Each row comes from the steps of one path. Every step used is in the known rows, and no mark comes twice. Write the path behind each row, first mark first.
Known rows:
X-Y-B-P-C: [ -0.5  16.0  10.6  16.0 -20.0  22.1  -9.6  -5.2  16.7  -2.7  21.9  12.5
   9.8 -14.4  11.3  -3.8  24.5 -16.4 -10.3  12.1 -21.4   1.1  27.7  -8.0
  -1.6   5.7  21.5   1.3]
J-N: [ 20.4  43.5  10.5   8.3   0.0  30.9  13.4 -12.6  -9.8 -36.8  25.4  31.0
   3.6 -34.9  -0.5  23.6  -5.7 -14.5   1.9   8.9  20.0 -10.5 -31.6  26.5
 -14.0 -15.8 -10.1 -13.1]
P-J: [  8.2   4.2 -28.6  23.9 -21.4  35.4  14.0  -0.5  17.1 -35.4  31.3  24.2
   6.5 -20.1   3.8   1.1  28.4  -7.3  10.9   0.5   1.8 -11.0   9.7  -0.9
  -4.4  -2.2 -16.9  -8.9]
B-Y: [ 15.5  24.1 -19.2  25.9  -4.8  13.6  -4.9 -13.0   1.2 -22.8  35.3  10.9
   4.4 -12.4   7.9  12.6  10.4   1.0 -10.8   6.0   3.0   1.2  16.5   0.9
 -14.4   4.4   1.8  -4.7]
T-J-Y-C: [  7.6  18.0  -1.8  11.5 -16.9  20.6  10.1 -19.5  18.3 -21.2  23.3  21.8
  11.7 -11.3   0.3  18.2   6.3   8.1  17.3  12.2  -7.3  21.8 -23.1   0.9
  -1.5 -20.1  -8.0   8.0]
P-B-Y-J-N: [ 25.8  30.3  -2.7  23.0 -12.8  20.2   0.7 -14.0   3.2 -17.7  32.5   2.1
  20.0 -27.1   3.5  42.5  16.5  -4.5  -3.3  -4.9  -8.0 -10.0 -11.7   6.8
 -16.1 -19.6  -3.2  15.2]
K-N: [ 18.7  44.9   3.0  26.7   4.9  36.7  -9.9  -3.2   4.5 -18.2   3.1  13.8
   3.4 -57.9   0.4  22.7   1.0 -12.7 -18.9  -1.5  26.6 -20.0 -19.4   9.0
  -4.1  -2.3   1.9 -25.0]
Y-B: [  7.2  13.7   0.7  20.8 -11.1  18.0  11.4  12.9   6.3   4.7  15.5  22.8
   8.0 -39.5   7.1  -1.1  16.3  -4.4   0.0   4.6 -18.9  -0.5 -24.4 -22.6
   5.1 -17.1  24.1   6.5]
B-P-X-Y: [-13.5  17.7   3.8   3.8  -5.2  19.8 -12.4 -38.4   9.4 -13.8  18.5  17.8
 -15.8 -10.1 -23.5 -13.3  38.2  -8.3   3.4  21.6  -7.7 -26.7   7.2  -5.4
 -24.2   4.3  20.8  -5.9]
C-Y-J: [  8.9  -3.7  -5.6   8.8  -2.4  24.1  24.6 -25.4  10.6  -7.8  21.4  27.0
  19.8  -7.3  -0.7  40.4  -7.6   8.1  -8.2  20.3  -7.5 -11.2 -13.3  -4.3
 -12.4  11.9   1.7 -13.9]
C-Y: [ -4.0  -4.5 -14.0  11.9   3.9  27.4  12.1 -31.4   4.4 -16.0  20.7  25.9
   9.7 -16.4  -1.7  24.0   2.7   9.0  -1.3  12.0   9.2  -2.7  -0.9  -3.0
  -7.6  18.5  -2.4 -13.4]
T-J-P: [ -7.3  21.7  13.6   3.1 -14.3  19.2  15.5 -21.0  16.7  -5.6   9.9  20.6
   0.8 -29.7  -4.7  -2.7  26.1  -0.5  38.8   9.1 -16.1   3.4 -34.5 -17.0
  -8.4 -26.1  -3.5   8.1]
X-Y-B-P: [ -0.5  21.6  12.2   8.9 -16.7  17.2  -6.9  -5.9  13.8   4.6  22.3  13.4
   6.0 -18.5   7.9  -0.2  21.7 -15.8 -12.2  20.5 -20.2  -1.6  19.1 -12.3
  -6.0   3.9  24.5   2.5]
P-B-Y: [ 12.9  21.4 -13.0  26.0  -8.0  21.3 -13.1 -17.1   1.2 -15.5  32.7  -1.6
  16.0 -31.6  -0.2  24.5  31.3   4.5   3.2 -12.5  -0.6  -1.8   1.0  -5.7
 -11.0 -13.0  -1.3  16.0]
B-P: [ -5.8  33.8   9.6   3.6   0.9  -2.1  -6.6 -25.2  -3.0  -9.4  14.4  13.0
 -12.3 -25.0 -12.1  -6.4  30.0  -0.6  10.2  16.7 -15.0 -14.3 -21.5 -16.9
 -36.5   0.2   9.4 -13.6]
Y-J-N: [ 34.0  37.4  17.6   4.5  -9.1  24.8  28.7  -2.8   2.1 -18.5  24.9  30.7
  20.0 -21.4  -1.6  42.1 -13.6 -10.2  -6.5  20.0  -8.4 -20.4 -45.4  14.6
 -19.1 -25.4   0.7 -13.4]
B-P-J-Y: [  0.6  22.1  -9.1   9.8 -15.8   1.7  -0.2 -27.7  17.9 -22.4  29.6  13.3
 -14.8  -7.7  -1.3  -4.4  39.1 -14.9   7.2  17.7 -14.5 -16.6  12.4   0.2
 -29.5  10.9  -7.4  -2.9]
B-Y-J: [ 28.1  24.7 -10.6  22.8 -11.0  10.2   8.1  -7.1   7.8 -15.1  35.8  12.0
  14.6  -3.7   8.4  29.3   1.0  -0.8 -17.8  15.6 -15.3  -6.9   4.4   0.0
 -19.0  -2.3   6.6  -5.1]
T-J-Y: [  4.5  22.1 -10.7  10.0 -18.7  28.1  12.3 -21.4  17.6 -15.7  30.4  17.8
   5.0 -20.5  -4.5  15.3  15.4   0.7  19.3  12.5  -5.0  12.5 -10.7  -0.8
  -4.3 -19.4 -11.8  11.5]
Y-B-P-X: [ -7.4  11.8   5.2  17.5 -11.9   9.7   4.4  -7.5   9.3   3.6   9.0  20.2
 -15.0 -31.5  -5.7 -16.7  32.8 -10.9   2.4  13.2 -30.3 -18.6 -20.8 -20.9
  -8.4 -10.5  33.8  10.3]
C-Y-B-P-J: [-11.0  -7.4 -10.2  18.9 -12.1  10.0  17.6 -22.4  14.8  -8.7  12.5  21.3
  -6.5 -16.4  13.5  10.3  13.8  -6.9  -4.4  17.4 -22.5  -9.8   2.8  -9.5
 -10.7  24.3   6.5   1.1]
J-P-C-Y-X: [ -0.3 -10.6  21.4  18.2  -0.8  24.2  -0.4 -32.1  30.5  -2.3   7.2  28.3
  13.5  -1.2  -0.3 -12.1  30.6  -2.9  17.5  -8.2  -4.5 -10.1   0.3  -6.9
   9.2   4.5  10.1  -2.0]
C-Y-J-N: [ 14.1   8.2   2.2   7.4  -2.9  26.5  30.1 -27.6   7.3 -19.5  21.8  31.1
  15.5  -9.1   4.0  49.0 -18.4  -2.3 -11.0  23.0  -1.4 -14.7 -19.9  14.8
 -14.9   8.8  -5.0 -14.3]
C-Y-J-P: [  7.0  -5.2   8.2   2.0   0.2  14.8  25.1 -32.6  18.6   2.3  17.3  27.3
  18.5  -2.8   0.8  33.7   0.2   3.1  -0.1  21.2 -11.3 -14.1 -16.6  -5.2
 -12.2  10.4   5.1  -8.4]
P-J-N-K: [ 10.3  28.0 -15.9  20.6 -24.3  36.7  39.3 -11.8  15.8 -54.8  31.4  30.0
  11.0 -10.0  12.6   9.3   7.7 -14.3   8.6   5.4   3.5 -26.1   6.9  23.5
  -2.8  -2.2 -29.9  -8.2]
Y-B-P-J-N: [  1.1  24.2   5.3  20.3 -22.2   3.9  14.4   2.4  10.6 -12.0  13.0  19.0
 -14.3 -32.2  14.9  -7.1  24.9 -24.2   1.3  13.1 -33.5 -15.2 -16.9  -8.5
 -14.1  -4.9  12.6   7.9]

Write each row's path:
[ 23.8   7.5  -1.4  17.5  -4.3  31.5  -5.4 -19.6  30.0   5.0  36.9  28.9
  11.3  -0.7 -13.4   8.2  17.3   3.3 -16.0   8.9  11.0  -9.2   9.2  -4.2
  13.2  -8.6  17.6   7.9] -> J-Y-X
[ -2.1  -0.1  16.9  -1.2  -1.1  31.2  -4.5 -34.1  26.0   3.6  20.0  28.7
   4.8  -7.0 -19.6 -15.0  39.9 -11.6  17.8  10.1   8.7 -21.1   3.0  -2.4
   3.9  -9.0  21.7   4.7] -> J-P-X-Y
[ 17.5  18.0  22.1  -3.6 -12.8  24.7   4.2 -12.8  23.9   8.4  29.6  20.3
  29.0  -2.3   0.2  21.2  12.7 -10.1  -7.1  23.7 -10.7  -8.5   9.2  -4.5
  -6.3  -7.2  16.1  -5.3] -> X-Y-J-P
[ -0.6  35.1   1.6  10.1 -15.0   6.0   7.0 -22.3   6.2 -36.8  19.7  17.7
 -20.0 -19.9   1.7  -1.1  28.2 -20.9   9.4  16.5 -12.7 -23.3  -7.8   8.9
 -36.9   5.4 -11.4 -10.1] -> B-P-J-N
[-11.7   4.0  10.3  17.6 -22.1  23.3  18.1 -21.0  25.4 -10.1   3.5  20.3
   4.1 -20.9   8.3  -5.0  24.9  -5.0  35.8   0.4 -26.7   7.8 -19.3 -11.8
   2.9 -14.0  -3.9  12.8] -> T-J-P-C-Y-B
[  4.2  15.8  24.1   0.9   1.1  12.4  -4.8 -26.1  14.5  10.7  16.3  13.7
  14.6 -31.3  -9.0   2.1  43.9  -3.0  30.1  -7.7  -2.7  -9.8 -29.0 -15.5
  -6.1 -22.3   7.5  13.4] -> J-P-B
[ -1.2  23.8  -2.7  12.1 -24.8  13.4  13.6 -17.8  20.5  -5.9  22.9  13.7
  -5.1 -24.1   2.7   7.2  20.1  -7.1  16.7  17.4 -25.6   9.5 -14.8  -8.2
  -7.4 -17.7  -1.0  20.7] -> T-J-Y-B-P
[ -1.7  -3.8 -14.2  13.1  -8.6  58.0  -6.4 -25.3  16.9 -18.7  29.8  28.2
   6.6  -9.3 -26.6  -3.7  27.9  -4.5  -1.4  10.7  18.3 -20.9  21.9   5.8
   8.8  -6.1  20.1  -2.6] -> P-X-Y
[  7.5 -13.4  -9.7  31.2 -11.2  39.2  10.1 -19.5  16.6 -30.2  17.9  24.0
  28.2  -0.6   6.2  19.2   7.5   3.0   2.3  -8.5  -7.4  -2.8   8.2   7.7
   2.3  10.3  -6.4 -16.8] -> P-C-Y-J
[ 15.0  15.4  -5.6  33.9  -9.7  28.3 -15.2 -14.7  11.5  -6.7  26.3   3.7
  13.6 -25.5  -4.5  17.8  32.2   7.7  -5.5 -14.2  -5.1 -10.2   2.2 -15.4
  -1.3 -17.0  11.1  19.6] -> P-B-Y-X
[ 11.2  12.0  13.4   8.3  -6.0  26.5 -11.4 -10.1   9.6 -17.4  23.2  24.2
  29.8  -0.8   5.8  16.7   1.2   6.1 -11.0  13.4   5.3  15.5   7.2   1.0
   2.3   1.0  14.3 -16.3] -> X-Y-C
[ 26.5  17.9   2.3  24.0 -11.8   5.4   4.7 -13.7  17.7 -12.4  30.3  12.3
  17.0   5.4  13.1  18.9  10.9  -7.8  -7.9   8.2 -19.1  -7.6   8.8   3.5
 -13.5  -0.9   5.4  -1.0] -> B-Y-J-P-C
[  2.8  40.6   4.6  10.3 -18.0  34.3  23.4 -14.3   0.6 -36.9  16.0  24.3
  -2.7 -39.2   0.1  19.2   0.4  -7.7  23.0  10.7  -2.9   3.1 -38.5  11.2
 -13.3 -28.1 -18.4   0.8] -> T-J-N
[ 20.9  -2.5 -23.6  22.5 -20.7  24.9   9.2  -9.5  28.4 -36.6  38.5  27.2
  14.5   4.8  11.3  12.2  19.3  -7.3   1.2   5.1   6.8   2.4  15.8  15.4
   4.3   3.5 -16.2  -2.1] -> P-J-Y-C
[-11.2   6.7  -3.0  16.9 -13.9  10.9  33.0 -29.6  15.1 -19.3  13.0  23.4
  -1.9  -8.8  18.1  12.8   2.0  -8.1  -5.4  19.6 -22.6 -18.7   3.4   1.7
  -8.4  24.8  -1.2   1.7] -> C-Y-B-P-J-N-K
[-11.5   6.5   8.2  24.0  -4.5  13.1  -8.6 -34.8  13.4 -19.3   5.6  16.8
  -6.8  -3.9  -4.3 -10.6  29.2   1.0   4.2   3.2 -20.2 -15.0   4.4  -9.9
 -19.5  17.5   8.9 -13.5] -> B-P-C-Y-X
[ -1.5  -8.5  17.7  16.0  -4.1  16.2   3.6 -25.7  25.7  -2.1   8.7  24.8
  13.6  -8.1   8.4  -9.9  30.3 -10.0  21.3  -7.3 -10.3  -3.7  -2.4  -3.6
   6.6   5.0   7.2   1.8] -> J-P-C-Y-B
[  1.6  17.5  -3.8  15.5 -16.9   6.2  -2.0 -26.4  25.3 -16.3  24.9  17.3
 -15.5  -2.6  -5.1  -9.5  39.2 -13.1   1.5  17.3 -17.4 -22.7  12.5  -6.7
 -22.5   8.8   1.8  -0.2] -> B-P-J-Y-X
[ -1.5 -16.3 -12.1  37.9 -11.7  37.7   5.6 -13.3  15.2 -27.5  13.7  22.8
  19.2 -11.0  13.4   3.1  14.4  -1.8   3.3 -14.8  -8.4   5.4  14.7   2.7
  11.5  13.1   0.1  -7.3] -> P-C-Y-B
[  3.1  18.8  -2.7  10.8 -14.6  -3.7  -2.4 -26.5  18.2 -26.5  24.3  16.4
  -9.8   0.0   1.9  -2.4  32.5 -10.3   5.7  17.4 -15.9 -10.0   3.3   1.8
 -27.9  10.3  -4.7  -5.9] -> B-P-J-Y-C
[  4.1   5.0  19.9  12.0  -1.3  19.0  -4.0 -21.3  20.0  -6.8  13.8  24.1
  15.9 -11.9  -1.2 -15.2  36.5  -7.6  28.0 -11.8  -2.0  -4.0  -9.3  -4.3
   2.7  -8.7   4.3  -4.2] -> J-P-C
[ -6.9  23.4  -6.1  11.8 -14.2   4.0   2.4 -20.8  10.3 -25.2  18.7  13.7
 -16.0 -17.9  -2.2 -10.0  38.3 -10.5  12.7  14.2 -19.0 -18.9  -1.5 -10.0
 -33.8   7.0  -5.2 -10.3] -> B-P-J
[ 22.8  10.3  24.6   7.7 -10.1  16.3  17.1  -9.2  23.0   2.4  16.6  25.1
  28.8  -4.6  -3.0  15.8  15.9  -4.5  11.7   6.1 -24.0 -15.8 -29.5  -8.0
  -7.9 -20.3  10.7  -7.8] -> Y-J-P-C
[  6.0  14.5   4.4  12.7 -17.2  30.9  -2.4   2.8  14.8   2.8  27.1  17.5
  18.2 -21.2   9.6   6.0  15.0 -11.8 -13.8  14.3  -9.2   4.3  20.5  -9.7
   7.4  -2.0  22.0   2.7] -> X-Y-B
[ 20.7  17.1  -5.9  28.3  -1.3   2.8  -7.9 -10.2   1.3 -30.4  25.0  16.7
  14.0   1.3  15.2  17.2  -2.8  10.5 -13.2   5.8  -1.2  15.2  -0.6   4.0
  -9.6   4.1   7.2  -9.9] -> B-Y-C
[ -2.4  -7.1 -11.3  17.4 -13.8  53.8  -1.6 -15.3  19.6  -9.7  26.0  27.9
   4.6 -14.2 -18.9  -7.6  28.2 -10.0  -5.6  11.0   5.6 -19.5  19.3   0.5
  15.5  -8.5  30.3   6.6] -> P-X-Y-B
[ 17.8   2.7 -32.7  20.7 -23.3  32.2  10.3 -11.0  29.0 -31.2  45.4  23.5
   8.6  -5.3   5.6   9.1  28.7 -13.9   2.9   5.3   8.9  -7.0  28.0  13.5
   1.2   3.3 -19.9   1.9] -> P-J-Y
[  2.9  24.6   9.8  12.5 -24.9  20.6   1.5  -4.8  17.4 -10.9  25.3  16.0
   1.4 -16.6  15.8   3.5  18.9 -28.0 -12.9  20.8 -17.6  -6.9  24.4   4.3
  -7.1   6.2  12.2   3.7] -> X-Y-B-P-J-N
[-10.6  14.1   9.8   5.3  -3.3  14.9 -14.3 -37.3   9.2 -17.1  13.6  19.6
 -11.0  -4.0 -19.9 -10.4  31.9  -3.7   2.2  21.6  -9.6 -19.9  -0.9  -3.3
 -22.0   4.1  23.9  -9.1] -> B-P-X-Y-C
[  9.2  13.6  23.0  12.9  -2.4   9.8 -10.4 -26.8  22.9  12.6  17.4  11.7
  10.2 -18.7  -4.0   0.3  42.8  -3.1  15.3  -7.1  -7.8 -13.5 -11.3 -16.5
  -2.1 -16.1  15.5  20.1] -> J-P-B-Y-X
[  3.7 -13.4   3.8   4.3  -1.1  23.5  23.9 -37.1  22.1  -0.5  16.3  30.6
  13.8   0.1  -7.4  29.2   4.7   2.2   0.6  21.3  -7.7 -21.6 -12.8  -1.6
  -7.3   9.8   9.2  -5.9] -> C-Y-J-P-X
[-12.6  17.5   0.8   6.2   0.0  14.7  -7.1 -35.9   4.0 -15.3  13.8  19.2
 -20.6 -17.9 -27.2 -15.5  39.5  -2.6  11.7  16.4  -8.3 -28.6 -13.8  -9.9
 -27.6  -2.3  18.9  -7.3] -> B-P-X
[ 16.1  16.2  -4.3  28.0  -6.5  13.7 -14.7 -15.6   1.0 -20.5  25.4   1.9
  22.3 -22.6   5.2  28.4  22.2  11.0   1.4 -13.3  -3.5   8.0 -11.5  -3.8
  -7.2 -13.5   2.5  12.3] -> P-B-Y-C
[ 14.4  19.2  -0.2   9.5  -9.7   2.6  -0.6 -16.7  19.9   7.3  35.3  16.4
  -0.3 -13.3   3.5   5.9  23.1 -13.7  -8.1  18.4 -12.8   0.1   3.1  -0.4
  -4.9  -1.7  15.0  15.5] -> J-Y-B-P
[ -1.1  29.2  11.2  11.1 -26.4  20.1  12.3 -11.0  20.2 -13.1  25.2  16.3
   9.1  -7.5  16.7   0.1  14.7 -21.4 -12.4  22.3 -22.0 -13.6  28.5   2.9
  -3.3   6.8   9.5   3.9] -> X-Y-B-P-J-N-K
[-11.9  10.4   7.4   5.1 -15.4  30.7  14.4 -28.5  21.6  -9.5   9.8  24.4
  -4.2 -25.0 -15.9  -9.3  32.0  -2.1  40.1   8.3 -11.7  -7.1 -29.2 -12.3
  -3.0 -28.2   2.4  12.4] -> T-J-P-X
